What can hang from each mark:
j872: j429 j951 j991
j429: j872 j991
j991: j429 j951
j434: j415 j951
j415: j434
j951: j429 j434 j872 j991

Every row comes from one small tree of marks. Brackets hold a mark, then the marks that hang from it, in the order of their numbers. Every link used is in the known rows. Which tree was each row made from?
Known rows:
[j991 [j951 j434]]: [ 29   0  20  34   3  12  24  41  -9  27  -5 -33 -61  58  -7   7  11  21
 -31  28  10  20  -4 -33  12]
[j872 j429 j991]: [ 35 -18 -33  20  16  13  16  -2   6  50 -17  -7 -62   5  -3   1  -5  -1
 -23  -3   8   3 -39  41 -15]
[j991 j429 [j951 [j434 j415] j872]]: [-20 -10  12  32  -1  14  32  17  37  88 -30 -31 -54  13  32  11 -33  45
  23 -10 -42  -6 -18  17  15]
[j951 [j429 j872] j991]: [  5   0  -2  12  72  25 -35  -2  31  24  16  36   3   7   4  -5  48  32
  -4 -20  13 -83 -12 -12  11]
[j434 j415]: [-11 -10  24  20  11  20   2   4  33  24 -24  -1 -16  13  32 -18  -1  25
   0 -16 -30   1 -20  29   6]
[j415 [j434 [j951 [j872 [j429 j991]]]]]: [ -2 -15  37  38  21  33  -2  17  16  79   1  -2 -61  59  39   3 -24   9
 -14  -8 -44  21   0  38 -40]
[j991 j951]: [ -3   6  10  41   8  31  14  20   6  25  13 -44 -37  34  -5   7  26  -3
 -19   2   3  11  -7 -13  25]
[j951 [j434 j415] [j872 j429] j991]: [  0   7 -11   9  43 -11   0  16  63  87 -30  12  -9  15  61 -20 -44  68
  11  -9  -8 -27  -9  33 -32]
[j415 [j434 [j951 j429 j991]]]: [-16  -9  28  22  41  37 -35  21  31  43   9  38  -3  63  25 -10  31  35
 -10 -19 -20 -47  -7   4   8]
[j429 [j872 [j991 j951]]]: [ 24  -8   5  26  11  19  17   5  -7   6   3  -9 -82  19 -31  11  60   2
 -19   3   7  -9 -13 -13  39]
[j434 j415 j951]: [ 18 -27  30  48   5   7   5   5  43  27 -13  11  -4  39  31  -3   1  43
 -28 -20 -54   2 -41  21 -16]
[j429 [j872 [j991 [j951 [j434 j415]]]]]: [ 21 -11  25  14   5   3  24  17  10  10 -30   7 -93  35 -15  -5  46  35
 -15  15  -9  -3  -7 -12  39]
[j415 [j434 j951]]: [ 16 -22  47  26   2  26 -17  28   7  25   3  11 -50  66  22   4  13  22
 -25  -2 -25   9  -8  10 -13]
[j951 j434 j872 [j991 j429]]: [ 25 -24 -19  20  24   7 -13   5  21  92 -11   1 -33   4  30  22 -53  60
  16  -7  -1 -52 -28  12 -17]
[j434 j415 [j951 [j991 [j429 j872]]]]: [ 30 -19  17  50  22  -5 -23 -26  71  29  -4  31 -12   0  26  10  10  79
   3 -41 -39 -62 -41  30 -28]
[j434 [j951 [j429 j872] j991]]: [ 36 -18   5  43  59  13 -28   0  40  28  22  44  11  35   2  10  43  52
 -31 -21 -11 -72 -34 -19 -14]
[j429 [j872 [j951 j434] j991]]: [  69  -27   13   -6   -4   18  -16    9  -45   -6   -4   16 -101   38
  -34   30   36   28   -2   19    8  -26  -18   -6   32]
[j434 j415 [j951 j429 [j872 j991]]]: [-40 -47  -4  29  27  29  23   7  51  89 -34  33  12  33  31 -15   1  30
  -5 -39 -84 -30 -56  28  34]
[j415 [j434 [j951 j872 [j991 j429]]]]: [ -9 -20  16  27  19  29 -34   6  35  78   9  14 -28  32  41  15 -14  42
  19 -29 -30 -40 -13  38  -7]
[j951 [j429 [j872 j991]] j434]: [ 45 -37   8  -5  35  10  10  25 -12  32 -30  43 -74  44 -18   2  27  32
 -32  24  -3 -41 -30 -28  17]
[j415 j434]: [ -8  -7  42  -1   9  37 -20  26  -3  22  -7   2 -58  45  25  -5  13   4
  -1  -2  -2   7   8  18  11]

Write each row's tree:
[ 24 -17  13  -1  16  42 -19  28 -30  30  -1   8 -28  58  -5  13  10  24
   1  10  -8 -34 -20 -12  27] | [j872 [j951 j429 j434]]
[ -4 -53 -22  37  28  32  17  12  16  88  -7  23  -4  38   7   9   2  13
 -24 -22 -53 -27 -59   6  22] | [j434 [j951 j429 [j872 j991]]]
[ 41 -27  42  25  46  27  10  20 -13  34 -13  28 -79  59 -11  -5   9  27
 -36  26 -24 -24 -10 -31 -16] | [j951 [j429 j872 j991] j434]
[ 41  -9  22  12  25 -14 -20 -10  46  27 -28  30 -55   0  24   2  -7  87
  16 -11  -6 -63 -17  15 -23] | [j951 [j434 j415] [j991 [j429 j872]]]
[-41 -16  19  16  46  39 -32  26  38  77   6  35  10  56  41  -6  13  32
   7 -28 -33 -47  -4  12  14] | [j415 [j434 [j951 j429 j872 j991]]]
[ 73 -16   6  18  24 -10 -27  -5  14  27  -5  22 -67   6   1  25  -7  72
  -2   5  19 -63 -23  -2 -32] | [j951 j434 [j991 [j429 j872]]]
[-15  13   9  25  21   2  40  33  43  80 -30 -32 -38  34  40 -10 -23  34
  -2   4 -19  23  -1  11  -6] | [j991 [j951 [j434 j415] [j872 j429]]]
[ 21  -6  37  59   5  37  33  26 -19  36   3 -40 -88  69 -16  -4  -1   2
 -33  26 -18  29   3 -27   3] | [j429 [j991 [j951 j434]]]
[  1 -32 -13  38  15   4  28  -2  56  84 -31  11 -17  18  39  -4 -23  36
 -13 -30 -63   3 -51  57 -17] | [j434 j415 [j951 [j872 j429 j991]]]
[ 37   4  11  10  28  27 -57 -10  -7 -11  34   8 -31  10  -8  26  50  30
  21 -13  24 -59   1   2  21] | [j429 [j872 [j951 j991]]]
[ 26 -20  -2  30  -8  20  35  30 -21  33 -17 -19 -86  54 -27   2  19   8
 -31  25   1  12 -20 -18  42] | [j872 [j991 [j951 j434]]]
[-11 -26  -5  49  21  12 -11 -19  77  85  -7  14  19  -1  51   9 -28  68
  22 -53 -60 -51 -45  48 -13] | [j434 j415 [j951 j872 [j991 j429]]]
[-18 -16   6  47  28  12 -10  -1  70  65  -2  16  32  24  51  -7 -13  58
   4 -40 -51 -32 -34  29  -1] | [j434 j415 [j951 j872 j991]]
[ 67 -25   1  55  25   0 -31 -22  33  28  24  20 -27   6   3  34  10  63
 -15 -22  -8 -66 -44  12 -39] | [j434 [j951 [j991 [j429 j872]]]]
[ 16 -21   5  56  13   6 -16 -21  69  41  -5  17   6   8  31   3 -11  69
   4 -43 -45 -52 -49  42 -21] | [j434 j415 [j951 [j991 j429]]]
[ -5  -3  -9  46  41  -1  -3  -6  85  82  -7  13  31  15  59 -10 -24  62
   0 -41 -40 -28 -33  49 -37] | [j434 j415 [j951 [j872 j429] j991]]
[ 39   9  15  58  23  20  37  19   1  52   1 -44 -85  53  -3  -6 -19   6
 -37  24   0  31   0   2 -43] | [j872 [j429 [j991 [j951 j434]]]]
[-29   2  23  26   8  14  35  35  28  66 -26 -27 -37  43  28  -8  -9  32
   1   6 -28  20   0  -7  29] | [j991 [j951 [j434 j415] j872]]
[  6 -38  20  29  32  11  10  -2  46  29 -26  52 -17  34   6 -10  44  44
 -24 -24 -61 -42 -46   9  15] | [j434 j415 [j951 [j429 [j872 j991]]]]
